Each row comes from the steps of one walk. Every step used is in the known rows, and no mark comes twice. Write the walk behind each row, first mark first.
In the rows, zero is written as 128.
Known rows
fuvuk/sife/nane/ranof: [115  94 147 119 134 152 115 104 137 157  85 148 122 130  78 126  96 142
  82  99 114 181 121 170 112 120 172 188 192]
lurav/nane: [166  95 127 132 147 182 110 130 129 151  84 136 137  67  95 179  73 115
 115 173  72 126 160 160 103 136 168 150 149]
subis/sife: [137 104 169 133 155 149  85 115  93 171 104 118 161  88  70 174  84 145
  87 109 119 100 165 149 111 141 107 128  96]
daki/nane/lurav/subis/sife: [156 111 120 127 118 115  94 163  99 161 102 131 156 106  97 178  71 149
 112 146 117 111 205 138 100 128 120 108 130]
ranof/nane/sife/subis: [166 114  95 125 114 157 133  92  89 170  80 154 135  77  88 176  77  90
 155 122 127 157 144  90 129 101 145 148 160]
fuvuk/sife: [135 101 136 132 148 121 122 114 111 163  81 134 154 114  56 128  75 118
 110 131 119 147 128 135 112 122 161 144 146]
sife/subis: [151 104 108 123 131 148 150 109 116 143  91 145 166  85  82 188  88 109
 158 111 107 158 128 126 140 119 158 166 125]
romit/subis/lurav/nane/daki: [130 123 132 119 123 195 130 156 129 132 120 114 118  82 102 183 110  93
 140 209 108  95 163 165 116 145 212 128 127]
daki/nane: [179  81  92 115 147 152 130 139 121 130  82 135 157 101  92 140  59 111
 103 176 108 154 142 140  89 145 142 148 161]
subis/lurav: [115  71 139 139 155 181 120 145 124 138 114 132 160 100  74 158  99 156
 125 158 143 117 133 162 116 169 137 151 105]
keko/loru: [177 113 136 135 155 155 124 131 127 153 149 122 142  91  65 130  88 155
 153 141  91 144 131 174 112 120 143 118  97]
fuvuk/sife/subis: [145 109 113 126 131 122 145  98 115 162  81 147 160  97  71 170  77  93
 152 103 112 168 123 109 135 112 169 152 144]
volak/daki/nane: [171  87 104 118 171 153 127 126 150 126  76 118 175  92  84 116  55 120
 125 190 105 170 149 145  97 159 152 125 154]
keko/loru/subis/romit: [138  92 114 125 113 130 124 161 115 138 174 162 131  68  57 168  92 127
 114 115  98 165 130 159  98  84 108 156  89]
fuvuk/daki: [122 119 160 130 139 155 119 130 105 149  79 129 181  94  56 101  97 114
 120 154  99 149 150 182 112 140 185 177 126]
romit/subis/daki/nane: [163 104 110 134 136 187 156 166 111 120 115 120 140  99  95 163  47  88
 139 211 104 144 146 133  98 168 164 151 145]
romit/subis/sife/nane/daki: [115 146 153  96 117 169 134 123  90 140 115 105 111  99 100 156  99 114
 116 120 124 126 163 162 137 129 178 140 121]
ranof/nane/sife: [163 107 114 133 126 167 108 103  77 173  80 145 124  88  79 137  76 112
 116 154 137 134 153 110 104 107 129 138 165]
loru/subis/sife/nane/ranof: [114 106 158 117 132 158  94 120 124 171 107 155 125 112  89 162 103 158
  76  77 103 172 143 165 116 113 137 185 157]
ranof/nane/daki: [142 135 130 115 117 170 140 130 108 142  96 119 131  72  98 150  94 102
 114 193 134 132 145 159  84 110 185 123 145]
loru/keko: [138  85 152 150 147 153  98 152 116 123 136 134 148 104  67 139  82 152
  82 149 116 118 125 125 130 147 132 192 104]
lurav/subis: [171 110 120 140 118 119 142 158 109 160 102 157 165 101  66 161  86 145
 144 152  77 143 157 133 111  86 176 158 107]
ranof/nane/daki/volak: [152 106 134 127 141 153 141 101 122 153 104 169 169  96  68 146  80 121
  99 203 126 114 135 150  88 117 132 167 111]
lurav/nane/sife: [167  91 120 138 139 171  95 104  94 165  72 142 119  85  90 146  94 104
 111 157 103 110 177 123 119 114 153 152 164]
volak/daki: [136 102 142 133 179 156 122 108 149 139  81 108 183  90  65 124  83 146
 144 158 110 155 142 161 127 144 158 130 115]
fuvuk/kopu: [122 105 127 162 174 136 137 123 118 113 110 115 178 103  51 148  85 138
 132 137  88 135 160 187 123 144 148 188 127]
romit/subis: [154 129 114 118 131 162 147 155  97 147 127 125 147 129  60 196  76 106
 166 148  94 131 131 129 156 130 160 153 113]
keko/loru/subis/lurav: [132  96 128 138 145 165 122 169 132 157 161 156 152  91  73 158  96 163
 157 147 113 157 129 155 118 135 132 139  85]
romit/subis/daki/volak: [141  95 152 160 156 177 159 125 115 145 133 164 180 116  51 170  66 124
 139 197 106 105 131 140 124 153 123 198  78]
keko/loru/subis/daki/volak: [151  92 155 163 161 158 149 127 127 158 148 188 183  91  59 142  74 148
 133 184  96 141 130 150 103 123 109 192  68]
romit/subis/lurav: [120 102 124 130 140 187 134 169 112 141 141 128 147 123  63 191  89 133
 164 164 126 114 129 142 145 171 151 145  97]
lurav/subis/daki/volak: [151  83 155 172 148 151 155 127 122 154 116 184 191  99  55 149  72 149
 125 200  94 115 147 143  96 125 132 201  73]

Write each row's walk
[140  87  75 109 152 143 125 150 146 103  74 107 164 118 118 133  71 136
 137 201 156 156 174 167 114 172 137 114 189] => volak/daki/nane/lurav
[138  88  95 125  91 148 124 108  89 141 115 157 118  57  69 185  84  82
 113 108 136 140 144 114 103  97 112 160 138] => ranof/nane/sife/subis/romit
[111 129 164 101 127 167 125 110  98 137  98 109 121  84 107 134 107 129
  91 116 135 129 166 176 119 129 170 143 126] => subis/sife/nane/daki
[124  80 105 123 107 142 137 123 111 122 124 148 142  62  67 198  93  98
 114 101 122 143 129 142 113 110 122 174 110] => sife/subis/romit
[143 133 156 125 140 153  99 139  83 175 131 112 148 113  59 207  75 121
 126 114 102  95 161 127 141 144 119 121  89] => romit/subis/sife
[141  94 142 128 153 140 143  98 127 140 104 166 182 115  63 138 107 127
  97 184 125 103 136 157 108 116 136 186  93] => nane/daki/volak
[129 111 128 121 125 188 132 133 138 130 102 123 126  59 113 181 119  93
 136 190 115 108 162 164 109 138 210 135 134] => sife/subis/lurav/nane/daki
[144  71  81 118 100 137 127 113  98 125 112 155 125  71  75 172  90  77
 104 113 132 143 148 113 105 105 113 168 143] => daki/nane/sife/subis/romit
[126 120 152 153 136 197 159 159  98 130 132 115 142  95  75 184  75 105
 165 184 109 122 140 146 130 158 173 163 103] => romit/subis/daki
[132 109  88 117 120 159 123 156 111 128  88 124 141 102 116 175  68 141
 136 184 164 143 163 164 104 148 125 122 187] => ranof/nane/lurav
[125 107 160 111 143 169 108 105  92 155  94 125 130  88  94 146  67 160
  91  73 117 150 161 162 130 148 122 158 126] => subis/sife/nane
[148  77 125 144 144 190  89 116 103 164  87 143 119  85  90 148 100 117
 116 169 121  98 175 129 118 140 148 147 152] => subis/lurav/nane/sife
[160  77 115 124 144 157 109 134 150 142  91 144 147 125  86 151  96 121
  79 166 103 154 129 160  78 129 155 170 188] => daki/nane/ranof
[137  84 139 168 142 145 153 140 124 140 114 178 187 109  73 154  77 154
 134 208 120 110 164 154 102 136 125 193  94] => nane/lurav/subis/daki/volak
[141 107 157 170 126 166 157 163 109 140 112 139 157  74  81 156  84 136
 147 185  93 133 162 150  93 121 184 166  99] => lurav/subis/daki
[129 130 149 105 133 173 118 123  83 160 116 121 120 107  86 173  57 143
 123  79 104 147 158 145 155 149 133 152 121] => romit/subis/sife/nane
[122  79 115 136 136 174 125 114 109 148 103 148 148  94  82 167 109 126
 153 128 152 124 142 116 141 147 140 156 120] => nane/sife/subis/lurav
[124 105 141 124 133 193 120 142 136 130 104 117 125  65 109 163 118 108
 114 206 118  97 164 178  98 144 203 132 131] => subis/lurav/nane/daki
[144  85 118 136 139 199 117 134 142 149 100 144 137  56 102 204  81 115
 148 167  91 126 156 147 118 163 170 148 134] => sife/subis/lurav/nane
[174  97  85 119 139 144 133  86 118 148  69 140 155  88  90 143  80  86
 157 135 119 167 154  92 137 120 153 142 163] => volak/daki/nane/sife/subis
[139  84 143 137 155 172 125 111 144 146 109 168 164  92  77 153 101 125
  99 215 113  87 152 165  98 142 145 174 100] => subis/lurav/nane/daki/volak
[138 123 152 110 136 156 110 124  96 170 131 143 122  80  93 146  65 168
 118  65  94 181 157 157 132 121 119 147 110] => keko/loru/subis/sife/nane
[122 115 148 107 134 155 111 122  89 165 102 149 131  86  97 156  65 155
  99  64 106 178 158 147 137 125 120 168 125] => loru/subis/sife/nane
[147 102 121 134 138 208 114 163 129 150 123 133 127  85  86 209  71 114
 153 193  83 107 157 149 127 171 173 139 128] => romit/subis/lurav/nane
[131 117 129 160 107 169 153 181 107 133 107 133 143  74 109 167  68 139
 159 214 128 137 180 156  84 136 174 141 139] => ranof/nane/lurav/subis/daki
[144  95 133 166 131 156 152 141 120 149 112 182 179  95  77 159  56 152
 135 224 121 120 164 147  84 136 122 178 109] => ranof/nane/lurav/subis/daki/volak
[132  96 142 115 146 152 152  89 123 136  98 168 161 111  77 121  95 137
  97 158 125 130 137 166 118 122 139 200 108] => sife/nane/daki/volak
[154  84 123 126 163 157 106 122 174 140  84 129 160 119  79 131  92 128
  96 177 102 167 135 163  84 141 163 149 181] => volak/daki/nane/ranof
[149 110  94 130 108 113 138 178 112 138  98 145 158 119  94 170  96 157
 155 167 117 140 180 151 121 103 163 144 140] => nane/lurav/subis
[140  78  98 128 101 152 115 108 102 135 111 155 116  53  77 192  97  78
 110 110 114 125 157 123 112 100 127 168 138] => lurav/nane/sife/subis/romit
[152  95 115 138 134 193  97 130  94 163 104 139 110 101  83 169  93 101
 140 173 111  95 174 116 136 141 157 143 147] => romit/subis/lurav/nane/sife
[156  94 139 130 152 158 131 101 137 147  98 167 167  94  77 152  96 115
  95 204  98  96 151 161  99 121 149 179 109] => lurav/nane/daki/volak
[162  93 118 145 139 179  91 132 109 175 123 157 112  79  90 146  98 124
 142 161 100 124 172 128 119 116 146 134 137] => keko/loru/subis/lurav/nane/sife
[119  81 120 134 142 176 136 132 128 139 112 143 161  87  82 187  98 134
 157 135 137 136 130 137 135 161 147 155 108] => sife/subis/lurav
[129  77 100 126 104 138 123 106  93 132 115 153 127  70  66 177 104  87
 110  93 135 130 144 121 119  97 114 175 125] => nane/sife/subis/romit
[129  74 147 143 145 195  87 138 164 156 106 145 130  97  87 182 115 138
  92 174  94 119 143 180  89 149 172 164 166] => subis/lurav/nane/ranof
[141 111 155 123 133 132 136 100 113 159 109 173 162 107  72 135  90 147
  95 146 107 114 164 152 113 107 135 182  88] => lurav/subis/sife/nane/daki/volak
[139  85 114 136  95 120 130 161 108 133 131 157 141  76  52 173  92 127
 102 132  96 131 153 148  89  85 137 167  96] => lurav/subis/romit
[133  99  81 121 125 170 145 184 114  98 107 110 139 123 125 172  65 110
 151 216 156 135 173 159 113 179 146 135 181] => romit/subis/daki/nane/lurav
[128 108 152 113 140 138 135 100 110 159 112 179 163 104  77 140  91 140
  86 133 119 135 152 151 121 109 120 194  94] => loru/subis/sife/nane/daki/volak
[117 122 138  99 124 168 154 116 109 118  91 117 120  91 109 123 112 122
 111 135 134 151 147 179 124 117 193 165 141] => sife/nane/daki
